Known rows, with every step that occurs:
gefaz nuzepu kidibiv: [-0.26 -4.51 -0.26  1.36  0.41  1.02  0.79 -0.35  1.47  0.96 -0.18  1.42
  0.87 -0.04 -0.72  0.36  0.93 -0.74 -0.77 -0.90 -0.52  1.33 -0.06  2.09
  2.59]
bopoze kidibiv divamag gefaz nuzepu: [ 1.27  2.78  0.25  0.15  0.96  2.23 -0.61  0.86  0.46 -0.14  0.85 -1.15
  2.75  0.79 -1.39  1.02 -0.85  0.19  0.51  0.63 -1.81 -0.96 -0.82  0.09
 -1.14]
pumib rotudur: [-0.51 -1.77  0.49 -0.45  0.32 -0.52  0.28 -1.96  0.90  0.22  0.31  0.75
 -1.93 -0.04  0.70 -0.88  0.39 -0.13 -0.40 -0.49  2.35 -1.31  1.64 -1.36
 -0.64]
kidibiv gobo: [ 0.69  0.10 -0.41 -0.49 -0.26  0.26 -0.88  1.14 -0.08  0.90 -0.27  2.57
 -1.60 -0.49 -0.30  0.62 -0.32  0.57 -0.86  0.00  0.22  1.11  1.48 -0.84
 -0.71]
rotudur kidibiv: [ 0.56 -0.51 -0.42 -1.25  0.28 -1.01 -0.36 -0.33 -0.84  0.67 -0.33  2.49
 -2.01 -0.02  0.31  1.44 -2.16  0.55  1.18  1.32  1.24  1.73 -0.27  0.00
  1.21]
nuzepu pumib rotudur kidibiv gobo: [ 0.26 -1.87  0.85 -1.46 -0.96 -1.97  0.63 -0.94 -3.29 -0.75  0.33  2.14
 -2.08  0.49  1.24 -1.35 -0.37  0.50  0.00  1.20  0.42  1.98  1.78 -0.33
 -0.53]
pumib rotudur kidibiv divamag gefaz: [ 1.30  1.65  1.11 -2.19  0.85 -0.57  0.08 -0.53  1.30 -1.17  0.43 -1.82
  0.78  0.59  0.66 -1.42 -0.64  0.14  0.78  0.02  1.68 -0.48 -0.22 -1.71
  0.51]
gefaz nuzepu: [-1.15 -3.05  0.06  1.63 -0.26  1.16  0.41 -1.59  1.92  1.39 -0.31  0.27
 -0.86  0.16 -0.30  1.96  0.07 -0.40 -0.42  0.29  0.39  1.75  0.23  1.24
  1.18]
nuzepu pumib rotudur kidibiv: [-0.23 -2.54  0.72 -0.85 -0.85 -1.98  0.97 -1.85 -3.13 -0.44  0.38  1.74
 -2.66  0.44  1.27 -1.14 -0.62  0.50  0.33  1.29  0.78  1.14  1.77  0.01
  0.27]
gobo gefaz: [-2.03  2.49 -1.67  1.79 -0.43  0.03 -0.87  0.59  0.16  1.67 -1.23 -0.40
 -1.23 -1.60 -0.36  0.91  0.82  0.25  0.37 -0.99  0.19 -4.28 -0.03 -0.09
 -1.95]
divamag gefaz: [ 0.62  0.86  1.29 -0.14  0.42 -0.15 -0.49  0.60  2.52  0.83  0.38 -1.70
 -2.29 -0.88 -0.52  1.33 -0.91 -0.25  1.32 -0.80 -0.37  1.09  1.02 -0.76
  1.85]
kidibiv gobo gefaz divamag: [-1.05  3.13 -1.84  0.79 -0.35  0.85 -0.41  1.82 -0.03  0.80 -0.64 -0.51
  2.58 -1.64 -1.32  0.30  1.64  0.72 -1.19 -0.92 -0.38 -3.44 -0.31 -0.64
 -2.04]
gobo gefaz nuzepu pumib rotudur kidibiv divamag: [-2.11  1.30 -0.66  1.55 -1.09  0.16  0.38 -0.51 -0.71 -0.07 -1.02 -2.56
  1.91  0.08  0.44 -0.53  1.57 -0.02  0.20 -0.02 -0.37 -2.59 -1.34  1.02
 -1.82]
gobo pumib: [-1.20 -0.02 -1.51  0.40  0.10 -0.92 -0.75 -0.27  1.66 -0.06 -0.31  2.50
 -4.04 -1.89  1.21  1.18 -0.07 -0.45 -0.60 -0.64  1.22 -0.68  1.62 -0.15
 -0.76]
gefaz nuzepu pumib rotudur: [-1.52 -4.45  1.04  1.31 -1.10 -0.01  1.37 -2.72 -0.28  0.23  0.16 -0.05
 -1.19  0.61  0.68  0.01  0.96 -0.46 -0.68  0.58  0.18  1.95  1.38  1.33
  0.52]
nuzepu kidibiv gobo pumib: [ 1.06 -1.50 -1.46 -0.67  0.59 -0.67 -0.52  2.49  0.29 -0.54 -0.16  4.22
 -0.33 -1.49  0.08 -1.39  1.06 -0.57 -1.37 -1.89 -0.62 -0.09  1.24  0.40
  0.36]
bopoze kidibiv gobo: [ 0.86  1.49 -0.70 -1.00  0.46  0.73 -1.20  1.28 -2.68  0.46  0.59  3.89
  0.05  0.32 -0.86  1.08 -0.99  0.19  0.13  1.05 -0.91  0.62  0.25 -0.62
 -3.50]
pumib rotudur kidibiv divamag: [ 1.04  0.69  0.23 -1.78  0.69 -0.45 -0.01 -1.17  0.47 -0.80  0.11  0.11
  0.55  0.79  0.86 -1.52 -0.63  0.66 -0.08  0.48  2.34 -1.42  0.19 -1.40
 -0.14]
kidibiv divamag gefaz nuzepu: [ 1.21  1.44  0.79  0.98  0.36  2.23 -0.04  0.62  4.03  0.13  0.05 -3.67
  1.76  0.20 -0.96  0.40 -0.23  0.54 -0.34 -0.59 -0.97 -0.67  0.08  0.08
  2.17]
gobo pumib nuzepu: [-1.96 -0.86 -0.66  1.16  0.44 -1.37 -0.53 -0.84  0.82 -0.61 -0.52  0.78
 -5.16 -0.81  1.21  0.81 -0.12 -0.86 -0.29 -0.93  1.06 -0.03  0.06 -0.81
 -1.01]
nuzepu gefaz divamag: [ 0.10  0.98 -1.51  2.05  0.48  1.18 -0.41 -0.41 -0.16  2.14  0.85 -1.65
  4.12 -0.85 -1.28 -0.42  0.63  1.17 -1.99 -0.15  0.84 -5.94 -1.49 -0.15
  3.77]
gefaz nuzepu kidibiv rotudur: [ 1.28 -4.30 -0.57  1.60 -0.37  2.06  2.12  0.07  2.54  0.36 -1.05  1.00
  0.82  1.04 -1.17 -0.59  0.20 -0.06 -1.08 -1.61 -0.14  0.32  1.03  2.51
  2.64]

Rows:
[-1.01  2.04 -0.98  0.49 -0.64  0.56 -0.86  1.41 -3.83  0.30  0.09  1.83
  1.34  0.23 -0.67  0.92  0.55 -0.23  0.41  0.88 -2.34 -0.23 -0.80  0.74
 -4.71]
bopoze kidibiv gobo gefaz nuzepu pumib
[ 2.77  0.03 -0.05  0.12  1.21  1.09  0.10  2.26  2.15 -0.15  0.15 -0.27
  2.37 -0.57 -1.40 -1.95  0.30  0.55 -0.78 -1.89 -1.35 -2.72  0.69  0.38
  3.40]
nuzepu kidibiv divamag gefaz
[-0.74 -0.40  0.25  2.40  0.41 -0.29 -0.90 -0.87 -1.37  1.65 -0.08 -1.85
 -1.63  0.79 -0.20 -0.47 -0.43  0.22 -0.29 -0.39  0.72 -2.50 -2.43 -1.09
  1.98]
pumib nuzepu gefaz
[ 1.40  1.14  0.76 -0.75 -0.08  0.16  0.22  0.43  0.42 -0.61 -0.01 -1.74
  1.12  0.71 -0.04  0.52 -1.69  0.79  1.00  1.27 -0.99  2.18 -0.84  0.66
  2.62]
rotudur kidibiv divamag gefaz nuzepu pumib
[-0.53 -1.70  2.39  0.41 -0.54 -0.21  0.99 -1.10  1.86 -0.19  0.69 -3.26
 -1.15  0.11  0.17  0.38  0.61 -1.05  1.10 -0.38 -1.04  3.13  0.61  0.49
  1.80]
divamag gefaz nuzepu pumib rotudur
[ 0.07 -1.03  0.55 -2.01  0.46 -1.51  0.12 -1.65 -0.27 -0.24  0.28  1.14
 -1.36  0.39  1.16 -0.68 -0.66 -0.19  0.78  0.54  2.63  0.50  0.26 -1.16
 -0.26]
pumib rotudur kidibiv
[ 1.01 -0.28  1.38 -1.16 -0.55 -1.29  0.90 -0.80 -1.56 -1.17  0.53 -0.87
 -0.81  0.62  0.84 -1.66 -0.68  0.73  0.51  0.81 -0.08  0.47  1.38 -0.47
  0.85]
nuzepu pumib rotudur kidibiv divamag gefaz
[ 1.24  0.59 -0.38 -2.14  0.12 -0.93 -0.87  0.95 -1.27  0.31 -0.38  2.94
 -1.19  0.10  0.20  1.10 -1.84  0.50  0.75  1.23  0.68  3.10 -0.39 -0.60
  0.18]
rotudur kidibiv gobo
[-0.34 -1.47  1.93  1.02 -0.65  0.10  0.64 -0.49  1.66  0.45  0.41 -2.67
 -1.50 -0.22 -0.24  1.47 -0.09 -0.67  1.14 -0.13 -1.80  3.55  0.63  1.12
  2.63]
divamag gefaz nuzepu pumib
[-1.39  1.76 -0.98  1.08 -0.85  0.78 -0.87  1.37  0.38  0.97 -1.14 -0.33
  0.71 -0.71 -0.40  1.06  1.50 -0.27 -0.28 -0.79 -0.80 -0.40 -0.78  0.22
 -2.42]
kidibiv gobo gefaz nuzepu
[ 0.25 -0.81  2.53 -1.21 -0.50 -0.76  0.50 -0.15  0.65 -0.88  0.67 -2.64
 -0.31  0.51  0.45  0.29  0.08 -1.15  1.59  0.13 -1.20  5.10 -0.25  0.33
  1.27]
divamag gefaz nuzepu pumib rotudur kidibiv gobo
[ 0.08  2.81 -1.03 -0.16  0.72 -0.21 -2.02  1.41 -3.08 -0.36  0.69  2.15
  0.03  0.25  0.09  0.18 -0.27 -0.74 -0.15  0.38 -0.77 -0.89 -2.14 -1.02
 -3.62]
bopoze kidibiv gobo pumib nuzepu gefaz
[ 0.23 -3.64 -0.13  0.72  0.21  1.02  0.42  0.73  1.19  0.53 -0.28  1.83
  1.48  0.02 -0.76 -0.06  1.22 -0.79 -1.09 -0.88 -1.07  2.17 -0.23  1.67
  1.77]
gefaz nuzepu kidibiv gobo
[-0.15  3.08 -1.48 -1.13  0.05 -0.51 -0.49  1.56 -1.44  0.16 -0.69  0.36
  2.25 -0.84 -0.48  0.83 -0.19  0.63  0.44  0.47  0.10 -0.44 -1.71 -0.44
 -0.97]
rotudur kidibiv gobo gefaz divamag
[-0.57  2.07 -0.89 -0.84 -0.41 -0.58 -0.93  1.26 -1.09  0.35 -1.08  0.55
  0.68 -0.15  0.17  1.40 -0.30 -0.27  1.14  0.67 -0.13  2.00 -2.21  0.20
 -1.38]
rotudur kidibiv gobo gefaz nuzepu
[ 1.23  1.90  0.40  0.42  0.31  1.80 -0.07  0.69 -0.82 -0.39  0.95 -0.79
  2.26  0.95 -1.26  0.53 -0.87  0.49  0.43  1.07 -2.45 -0.48 -0.15  0.63
 -0.97]
bopoze kidibiv divamag gefaz nuzepu pumib
[ 0.26  2.43 -0.06 -1.98  0.81 -1.56 -0.61 -0.13  2.47 -2.25  0.33 -0.84
 -1.23 -0.89  1.98 -0.93  0.02 -0.90  0.48 -0.81  1.69 -0.54  0.12 -1.34
 -0.89]
gobo pumib rotudur kidibiv divamag gefaz
[-0.39  1.20  0.18 -1.47  0.71 -0.98 -0.39 -0.58  3.08 -2.32  0.22 -1.65
 -0.29 -0.53  2.00 -0.44  0.43 -1.43  0.43 -0.60  1.34  0.79 -0.53 -0.65
 -0.54]
gobo pumib rotudur kidibiv divamag gefaz nuzepu
[-0.94  0.14 -0.20 -0.63 -0.95 -1.53  1.09 -0.55 -3.38 -0.80  0.18 -0.10
  1.19 -0.28  0.55 -1.53  1.01  0.61 -0.35  0.66  0.09 -1.09  0.54 -0.19
 -1.16]
nuzepu pumib rotudur kidibiv gobo gefaz divamag
[ 1.67  1.88  0.54 -1.01  0.53  0.64 -0.24  0.57  1.94 -0.36 -0.15 -2.02
  1.60  0.68 -0.27  0.86 -1.76  0.49  1.18  0.77 -0.23  1.65 -1.37  0.15
  2.56]
rotudur kidibiv divamag gefaz nuzepu
[-1.85  0.73 -0.29  0.76 -1.27  0.06 -0.16  0.55 -0.94  0.10 -0.75 -0.67
  0.60 -0.39  0.39 -0.47  2.14 -0.51 -0.44 -0.67 -0.74 -0.31 -0.09  0.06
 -3.03]
kidibiv gobo gefaz nuzepu pumib rotudur
[-2.32  2.58 -2.14  2.22  0.03  0.80  0.20  0.30  0.57  1.49 -0.65 -2.10
  2.57 -1.99 -1.53  0.78  1.71  0.79 -0.77 -1.07  0.20 -6.06 -0.50 -0.01
 -1.01]
gobo gefaz divamag
[ 0.95  0.46  1.43 -1.69  0.72 -0.12  0.35 -1.01  2.01 -1.17  0.36 -2.60
  1.77  0.95  0.69 -0.98 -0.19 -0.28  0.71  0.10  1.37  0.68 -0.87 -0.93
  0.75]
pumib rotudur kidibiv divamag gefaz nuzepu
[ 1.88  3.73 -0.02 -0.35  1.07  1.69 -0.92  1.43 -0.03 -0.14  0.89 -0.25
  1.89  0.44 -1.42  0.57 -1.31  0.76  0.50  0.60 -1.39 -2.05 -0.08 -0.61
 -1.28]
bopoze kidibiv divamag gefaz
[-0.52 -2.93  0.71  0.54 -0.81  0.38  1.33 -2.11 -0.46 -0.61  0.05 -0.66
  0.58  1.28  0.70 -0.42  0.20  0.14 -0.63  1.16  0.30  1.57  0.30  1.25
  0.91]
gefaz nuzepu pumib rotudur kidibiv divamag
[-0.82 -3.70  1.06 -0.20 -1.14 -0.47  1.01 -1.70 -1.41 -0.52  0.10  0.51
 -0.24  0.95  0.95 -0.11  0.39 -0.54 -0.18  1.14  0.04  4.16  0.42  1.06
  0.21]
gefaz nuzepu pumib rotudur kidibiv gobo
[-0.67 -3.03  0.77  0.26 -0.95 -1.31  1.01 -2.02 -1.99  0.05  0.42  1.44
 -3.09  0.03  1.01 -1.40  0.24  0.57 -0.67  0.43  0.60 -0.40  3.01 -0.12
 -0.28]
nuzepu pumib rotudur
[-0.13  2.95 -1.40  0.14  0.99  0.34 -1.29  1.23 -2.91 -0.52  1.08  1.14
  2.44 -0.04 -0.59  0.02  0.27 -0.40 -0.91  0.33 -0.88 -2.04 -2.27 -0.99
 -2.94]
bopoze kidibiv gobo pumib nuzepu gefaz divamag
[ 1.36 -3.26  0.03  1.56  0.30  0.59  1.79  0.41  0.15 -0.07 -1.22  0.59
 -2.40  1.61 -1.20 -1.78 -0.71  0.50 -0.67 -2.04  0.25 -1.18  0.51  0.28
  1.65]
pumib nuzepu kidibiv rotudur
